Known rows, with every way that one mark hangs from another:
k648[k279]: -1.92	-1.37	-0.19	-2.42	1.93	1.17	-0.15	-2.21	1.09	0.07	-1.55	1.50	1.07	0.14	-3.81	4.14	-0.06	-0.72	-3.93	0.67	3.15	1.42	0.10	-2.04	1.35	-1.90	1.79	-0.80	2.66
k906[k365[k223[k648[k279[k619]]]] k657]: -1.10	-2.33	0.97	1.05	1.51	1.37	0.12	-0.66	0.01	-1.37	-1.22	1.03	0.63	-1.83	-1.27	0.53	-0.75	1.20	-3.74	-0.79	3.53	1.26	0.75	-1.48	0.87	-0.34	1.67	-1.59	-0.83
k648[k223[k365[k906]] k279[k619]]: 0.19	-2.32	1.06	0.53	2.06	2.14	2.46	1.49	-0.21	0.39	-1.22	0.48	0.94	0.19	-2.01	2.63	-1.56	1.10	-4.76	2.07	1.69	0.96	-0.74	-0.12	-1.45	-0.07	1.50	-1.59	0.65
k906[k365[k223[k648[k279]]] k657]: -1.74	-3.08	1.02	0.37	1.69	1.97	-0.71	-0.19	0.60	-0.22	-2.07	0.89	-0.61	-1.82	-1.40	1.14	-0.05	1.11	-4.03	-1.35	3.89	1.32	2.03	-2.14	1.91	0.61	1.85	-1.30	-1.24
k365[k223[k648] k906[k657]]: -1.66	-2.25	1.90	0.06	1.66	2.43	-0.53	-0.14	0.01	2.30	-0.64	-1.79	-0.79	-0.09	-1.83	1.30	-0.14	1.80	-4.40	-1.25	2.58	1.73	1.28	-2.05	0.72	2.30	-0.05	-0.58	-0.04
k648[k223 k279[k619]]: -1.18	-1.29	-0.31	-0.98	1.58	0.93	1.13	-1.34	0.45	-0.77	-2.19	2.20	1.13	-0.34	-3.50	3.61	-1.23	-0.47	-4.32	1.85	2.77	2.21	-0.54	-1.13	-0.61	-1.93	2.49	-1.70	2.11
k192[k668[k279[k619] k927[k72]]]: 0.74	-0.61	0.58	-2.60	1.39	1.07	-1.11	-1.78	-0.38	-2.66	0.98	2.39	2.38	2.88	-5.27	2.38	1.31	0.55	-6.34	2.25	4.21	0.66	-0.04	-3.32	1.12	-1.19	1.49	2.10	2.71
k365[k223[k648[k279[k619[k299]]]] k906[k657]]: -1.07	-2.72	1.97	1.12	1.40	1.33	1.07	0.91	-1.08	1.21	-2.33	-1.21	0.47	0.56	-1.19	1.69	-0.35	0.99	-3.77	0.08	1.25	0.97	-1.41	-0.86	-1.07	1.23	1.45	-1.00	0.83
k657[k906]: -0.49	-0.34	-0.04	-2.52	2.13	1.67	-0.36	-2.90	0.36	1.46	-0.62	-0.42	0.60	1.04	-3.59	2.03	-0.03	0.12	-4.32	-0.70	3.01	1.02	1.21	-0.29	1.05	0.21	0.05	0.12	2.14
k279[k72[k927]]: -2.06	-0.10	1.31	-2.41	1.55	-0.13	-1.07	-2.09	-0.12	-0.04	1.45	1.37	1.97	1.34	-3.02	2.55	-0.73	1.46	-3.80	-0.97	1.48	1.48	-0.21	-0.81	2.88	-1.38	0.86	0.36	2.16
k223[k365 k657]: 0.19	-2.17	1.35	-1.33	-0.15	2.02	0.22	-1.08	1.39	1.05	0.74	0.17	1.77	0.09	-1.75	1.53	-0.76	0.19	-3.85	-1.15	1.83	0.14	-0.38	-0.31	1.85	0.04	0.20	-0.45	0.69
k192[k668[k279[k619[k299]] k927]]: 1.30	-1.02	0.40	-3.02	0.71	0.59	-1.19	-1.87	-1.29	-0.79	0.14	0.57	2.50	3.85	-4.05	2.69	1.60	0.70	-4.42	1.42	2.52	-0.44	-2.00	-2.29	1.14	-1.28	3.05	1.13	2.71
k668[k192 k279 k927]: 2.65	-1.56	0.58	-0.99	0.05	2.35	-1.06	-2.83	-0.85	0.33	-0.36	0.41	1.65	0.86	-5.09	3.64	1.97	1.29	-5.61	0.89	4.14	1.35	0.92	-3.63	0.86	0.35	2.21	0.85	2.10
k906[k365[k223] k657]: -2.53	-1.66	0.99	-0.53	1.80	2.04	-1.67	-0.95	0.18	0.67	0.40	0.19	0.42	-0.99	-1.61	0.96	0.27	1.51	-2.90	-2.24	4.25	0.48	2.64	-2.02	2.18	0.04	1.81	-1.40	0.83
k299[k619[k279[k72]]]: -2.04	-0.57	0.11	-1.18	2.23	0.16	0.62	-1.79	0.17	1.06	0.09	2.53	3.25	2.85	-2.00	2.49	-0.46	-0.46	-3.72	0.57	2.54	-0.25	-1.61	-2.36	0.20	0.03	1.12	0.43	3.82
k668[k279[k619]]: 0.42	-0.27	-0.81	-1.63	1.91	1.37	0.48	-3.95	-0.15	-1.64	0.31	1.36	3.01	0.35	-4.58	3.09	-0.17	0.03	-4.03	0.91	2.70	0.93	-1.27	-1.81	0.89	-2.38	1.61	-0.14	3.76
k619[k279[k72] k299]: -3.72	-1.40	1.06	-1.77	1.48	-0.31	-0.81	-1.23	-0.31	1.18	-0.25	1.82	2.65	3.34	-1.98	1.64	-0.27	-0.18	-3.43	-0.17	1.04	-0.67	-2.62	-1.90	0.87	0.06	1.79	0.72	3.67
k365[k223]: -2.10	-1.06	0.41	-1.26	2.07	2.17	-0.41	-1.21	0.10	1.13	-0.23	0.63	1.77	0.39	-3.72	2.26	-0.11	0.79	-3.63	-1.05	2.17	1.71	1.09	-1.70	2.00	-0.17	1.18	-1.50	2.15
k619[k279[k72[k927]] k299]: -2.94	-0.63	1.51	-1.30	1.56	-1.28	-1.43	-0.35	-0.46	1.06	0.28	1.46	2.49	3.79	-1.59	2.36	-0.45	1.28	-3.79	-0.70	0.40	-0.02	-2.48	-0.69	2.28	-1.23	2.13	1.41	3.49
k668[k927]: -0.51	-0.12	0.82	-2.28	0.94	1.20	-1.18	-2.79	0.77	0.96	0.41	-0.32	1.40	1.51	-3.62	3.40	1.02	0.28	-4.30	-0.08	3.36	1.23	1.16	-2.42	1.85	-0.26	1.22	0.02	2.12
k657[k906[k365[k223]]]: -0.64	-0.89	0.98	-0.25	2.54	2.73	-0.42	-0.74	-0.63	1.16	-0.58	0.08	0.96	0.01	-2.55	-0.08	-0.22	1.90	-4.04	-2.02	3.19	0.67	2.51	-0.10	1.87	1.19	0.52	-1.06	0.35
k906[k365[k223[k648[k279[k72[k927]]] k657]]]: -0.77	-3.09	3.45	0.87	0.36	1.12	-0.29	1.00	0.09	-1.02	-0.93	2.72	1.18	-1.37	-0.74	0.53	-1.66	2.40	-4.89	-2.30	1.16	1.72	-0.67	-0.28	3.27	0.77	0.74	-0.59	-2.15
k279[k619]: -1.30	0.39	-0.28	-2.09	1.46	0.61	0.23	-3.47	0.37	-0.27	1.09	0.62	2.76	1.09	-3.52	2.49	-0.73	0.07	-3.14	0.43	2.31	1.36	-0.73	-1.21	1.13	-2.07	0.66	-0.78	3.04
k223[k365[k906] k648[k279[k72[k927]]] k657]: 0.84	-3.53	3.82	0.24	0.28	1.18	1.21	1.64	0.44	0.63	-0.18	0.53	0.54	0.00	-0.34	1.31	-1.85	2.27	-5.58	-0.69	-0.05	0.79	-2.29	0.48	1.48	1.63	-0.58	0.81	-1.81
k279[k72[k927] k619[k299]]: -1.44	0.31	1.52	-1.57	0.85	-1.48	-0.24	-1.73	-1.15	-0.26	1.56	1.13	3.48	2.91	-2.19	1.76	-1.00	1.22	-2.70	-0.47	0.01	0.74	-2.52	0.56	1.87	-1.71	1.56	0.19	3.09
k72[k927]: -1.28	0.30	0.43	-2.04	1.49	0.38	-1.35	-2.07	0.83	0.68	0.74	0.21	1.28	1.47	-3.24	3.55	-0.33	1.40	-3.86	-0.68	2.22	2.07	0.80	-0.54	3.64	-2.44	1.32	0.00	2.53

Rows:
0.03	-0.97	-0.83	-3.47	2.12	1.22	-0.62	-2.80	-0.55	-1.87	0.66	1.71	2.20	1.90	-4.90	2.63	-0.01	0.77	-4.54	1.52	2.96	0.46	-1.49	-2.35	1.48	-2.84	1.78	0.59	2.89 -> k192[k668[k279[k619]]]
1.72	-3.72	2.16	0.05	0.56	1.58	3.11	0.37	-0.73	-0.32	-1.68	2.38	1.20	-1.68	-1.24	0.60	-2.36	0.09	-5.50	0.09	1.52	0.32	-1.93	1.49	-2.49	1.92	0.11	-0.35	-0.80 -> k648[k223[k365 k657[k906]] k279[k72 k619]]
0.28	-2.10	1.81	-0.77	1.06	2.95	0.28	-1.18	-0.03	2.06	-1.07	-0.31	0.93	-0.49	-2.64	1.33	-0.57	0.69	-4.77	-2.35	2.36	1.26	0.43	0.26	0.54	1.57	-0.51	-0.40	0.90 -> k365[k223[k657[k906]]]
-0.26	-3.38	2.22	0.07	1.46	0.96	2.10	-0.01	-0.54	-0.56	0.32	0.11	0.75	-0.53	-0.56	0.61	-1.42	0.98	-4.40	0.56	1.47	-0.18	-1.77	-1.06	-1.59	1.58	-0.18	0.07	-0.82 -> k223[k365[k906[k657]] k648[k279[k72 k619]]]
-1.02	-2.54	1.73	0.80	2.06	1.98	1.25	0.03	-0.46	0.40	-1.57	-0.85	0.05	-0.93	-1.86	2.04	-0.81	1.25	-4.52	0.17	2.34	1.73	-0.61	-1.70	-0.95	0.68	0.50	-0.96	0.29 -> k365[k223[k648[k279[k619]]] k906[k657]]
-1.19	-2.53	1.23	1.24	0.85	0.82	0.02	0.18	-0.56	-0.50	-2.10	0.60	0.98	-0.28	-0.58	0.28	-0.36	0.79	-2.79	-0.94	2.33	0.45	-0.15	-0.61	0.84	0.21	2.61	-1.66	-0.37 -> k906[k365[k223[k648[k279[k619[k299]]]]] k657]
0.19	-2.69	1.56	0.51	0.07	1.80	1.68	-0.90	0.48	-0.75	-1.82	1.50	2.05	-1.29	-2.37	1.62	-1.66	0.29	-4.87	-0.37	1.41	2.26	-2.11	-0.77	0.40	-0.01	0.34	-1.29	-0.11 -> k365[k223[k648[k279[k619]] k657]]
-0.67	-2.26	2.03	0.48	-0.20	2.67	-0.88	-0.53	1.00	0.54	-0.44	0.86	1.20	-0.72	-1.33	-0.55	-0.98	1.60	-4.33	-2.24	2.23	1.56	0.62	-0.99	3.13	1.69	0.05	-1.28	-1.50 -> k906[k365[k223[k648 k657]]]
2.86	-0.65	0.93	0.22	0.03	1.75	0.05	-2.47	-1.13	-1.69	0.52	2.08	3.19	1.53	-5.48	2.42	1.30	0.74	-6.22	2.22	4.14	1.67	0.40	-3.11	-0.07	-0.03	1.40	1.67	2.87 -> k668[k192 k279[k619] k927[k72]]
-1.30	0.66	1.28	-1.88	1.48	-0.81	-0.02	-2.65	-0.56	-1.27	2.29	1.61	3.05	1.22	-2.83	2.10	-1.51	1.53	-3.52	-0.46	1.09	1.39	-1.64	-0.26	1.94	-2.31	0.71	0.23	2.56 -> k279[k72[k927] k619]
-1.29	-2.65	1.62	0.25	2.43	2.78	0.97	0.87	-0.06	1.35	-2.43	-0.20	0.17	0.08	-2.95	2.38	-0.58	1.32	-5.20	0.28	1.60	2.14	0.09	-1.88	0.85	1.53	0.50	-1.29	0.35 -> k365[k223[k648[k279]] k906]
-1.65	-3.42	1.89	0.27	2.09	2.47	0.15	0.64	0.08	1.45	-2.35	-1.05	-1.05	-0.91	-1.93	2.50	-0.11	1.15	-4.82	-0.42	2.78	1.69	0.76	-2.25	-0.07	1.55	0.69	-0.87	-0.01 -> k365[k223[k648[k279]] k906[k657]]
-2.08	-0.27	0.93	-1.98	0.79	-0.40	0.21	-2.53	-1.12	-0.19	0.98	1.43	3.78	2.37	-2.70	1.14	-0.63	-0.37	-2.38	0.04	0.46	0.00	-2.54	-0.63	0.30	-0.38	1.27	-0.67	3.28 -> k279[k72 k619[k299]]
3.35	-0.77	0.57	-0.44	0.00	1.86	0.02	-3.59	-1.55	-0.86	0.39	0.49	2.98	0.94	-5.02	3.23	1.30	1.50	-5.41	1.62	3.61	1.38	-0.41	-3.02	0.14	-0.57	2.04	0.83	2.41 -> k668[k192 k279[k619] k927]
1.64	-2.31	1.44	-1.24	0.30	2.54	0.78	-1.21	0.74	1.80	-0.14	-0.69	0.75	-0.09	-1.74	0.76	-0.74	0.45	-4.59	-1.55	2.18	-0.06	0.14	1.15	0.70	1.44	-0.85	0.38	0.03 -> k223[k365 k657[k906]]
0.86	-3.80	2.32	0.13	0.21	2.65	1.43	0.85	1.37	1.34	-1.43	-0.50	0.13	-0.23	-1.07	1.53	-1.29	0.59	-5.29	0.16	1.24	0.66	-1.51	-0.42	0.67	1.69	-0.61	-0.26	-1.23 -> k223[k365[k906] k648[k279] k657]
-0.44	-2.38	2.62	-0.39	-0.64	-0.80	0.68	0.37	-0.69	-0.41	-1.61	2.65	1.97	0.57	-1.16	2.77	-1.98	0.31	-4.00	-0.04	0.25	1.59	-3.49	1.17	-0.19	-1.13	2.62	-0.47	1.48 -> k648[k223[k657] k279[k72[k927] k619[k299]]]
-2.70	-3.51	1.86	0.20	1.69	1.37	-0.48	-0.20	-0.29	-0.97	-1.45	2.33	0.17	-2.11	-1.17	0.17	-0.43	1.11	-4.05	-1.70	3.27	0.70	1.02	-2.45	1.02	1.69	1.44	-1.09	-1.50 -> k906[k365[k223[k648[k279[k72]]]] k657]
0.11	-1.76	1.21	-0.35	1.24	2.36	0.71	0.15	0.70	1.85	0.37	-1.39	0.42	1.57	-1.77	0.58	-0.76	1.62	-4.68	0.26	1.04	0.81	0.37	-0.70	1.81	2.06	-0.61	-0.31	-0.62 -> k223[k365[k906] k648]
1.87	-0.74	1.05	-0.57	0.65	0.50	0.31	-2.88	-2.22	-1.74	1.41	2.16	3.41	0.84	-4.51	2.39	-0.42	2.51	-4.93	0.62	1.62	1.53	-1.87	-1.37	1.03	-1.81	1.67	1.10	2.54 -> k668[k192 k279[k72[k927] k619]]
-0.79	-1.63	2.09	0.81	1.14	-0.55	1.14	0.69	-1.72	-1.02	-1.45	2.10	2.92	1.33	-1.93	1.11	-1.35	1.74	-4.09	-0.49	-0.84	1.88	-2.64	0.44	1.39	-0.12	1.96	-0.77	0.56 -> k365[k223[k648[k279[k72[k927] k619[k299]]]]]
0.34	-2.93	1.51	-0.50	0.60	2.36	-0.11	-0.20	0.80	0.69	-3.23	1.55	-0.91	-1.59	-1.71	1.74	-1.05	0.08	-5.20	-0.66	4.00	1.25	1.09	0.39	0.03	0.79	1.26	-0.86	-0.66 -> k648[k223[k657[k906[k365]]] k279]
1.82	-4.23	2.29	-0.50	0.29	1.92	1.97	-0.38	0.27	0.10	-1.84	1.56	0.52	-1.13	-1.15	-0.23	-1.52	0.12	-5.72	-1.10	1.25	0.10	-1.44	0.63	-0.29	3.15	-1.19	0.67	-2.20 -> k223[k365 k648[k279[k72]] k657[k906]]
-0.50	-3.66	2.73	0.54	0.88	3.16	0.84	1.01	0.62	1.69	-2.55	-0.13	0.23	-0.72	-2.04	2.22	-1.00	1.15	-5.48	-0.49	1.39	2.00	-1.19	-1.40	0.50	1.93	-0.25	-1.03	-0.43 -> k365[k223[k648[k279] k657] k906]
-1.38	0.18	0.81	-0.80	2.22	-0.72	0.08	-0.92	0.04	0.92	0.49	2.16	2.96	3.34	-1.57	3.18	-0.83	1.02	-3.98	-0.04	2.00	0.42	-1.48	-1.24	1.73	-1.41	1.46	1.16	3.60 -> k299[k619[k279[k72[k927]]]]
-0.81	-2.84	1.28	-0.17	1.50	2.47	0.04	1.25	0.25	2.51	-0.12	-1.43	-1.46	-0.14	-1.07	2.02	-0.45	1.24	-4.30	0.04	3.02	0.61	1.95	-0.84	-0.56	1.77	1.29	-0.73	0.17 -> k648[k223[k365[k906[k657]]]]
1.29	-1.42	0.49	-1.08	0.71	1.44	0.78	-3.48	-2.18	-1.75	0.81	2.64	3.67	0.34	-5.01	1.73	-0.18	1.06	-4.69	1.23	2.15	0.78	-1.86	-2.49	-0.61	-0.38	1.26	0.41	2.76 -> k668[k192 k279[k72 k619]]
2.71	-0.89	1.08	0.66	-0.82	1.32	-0.12	-1.69	-1.80	-0.80	-0.27	1.62	3.62	3.09	-4.90	2.00	1.72	0.49	-5.42	2.12	3.13	0.87	-0.37	-2.26	-0.09	0.78	2.44	1.48	3.43 -> k668[k192 k279[k619[k299]] k927[k72]]
1.65	-3.08	2.11	0.70	-0.01	2.11	2.46	0.29	0.64	0.21	-0.71	-0.41	1.25	-0.13	-0.85	1.22	-1.85	0.86	-5.13	0.77	0.73	0.62	-2.82	0.19	-0.20	0.79	-0.80	-0.35	-0.91 -> k223[k365[k906] k648[k279[k619]] k657]
-1.40	-2.25	-0.03	-4.32	2.27	1.24	-1.43	-2.21	-0.78	-1.53	0.52	2.95	1.73	1.60	-4.83	2.04	0.32	0.62	-4.81	0.53	2.72	-0.09	-1.17	-3.35	1.64	-0.74	1.53	0.91	2.22 -> k192[k668[k279[k72]]]
1.18	-1.36	0.94	-1.12	0.73	1.07	-0.85	-2.21	-1.75	-0.67	0.56	2.10	2.33	0.67	-4.68	2.78	0.14	2.35	-5.24	0.06	2.04	1.48	-0.45	-1.85	1.85	-0.74	1.80	1.30	2.09 -> k668[k192 k279[k72[k927]]]
2.37	-3.64	1.33	-0.29	0.14	2.38	1.52	-0.39	1.13	0.83	-2.50	0.23	-0.06	-0.88	-1.49	0.60	-1.17	0.06	-5.83	-0.81	1.89	0.64	-0.45	0.99	0.53	1.98	-0.72	0.47	-1.92 -> k223[k365 k648[k279] k657[k906]]
0.34	-2.03	0.92	-0.99	-0.36	0.87	1.08	-2.54	1.47	-0.93	-1.50	1.43	1.67	-0.57	-2.39	2.37	-1.70	-0.74	-4.63	0.43	1.96	1.92	-2.53	-0.81	0.53	-1.08	0.16	-0.50	0.50 -> k223[k648[k279[k619]] k657]
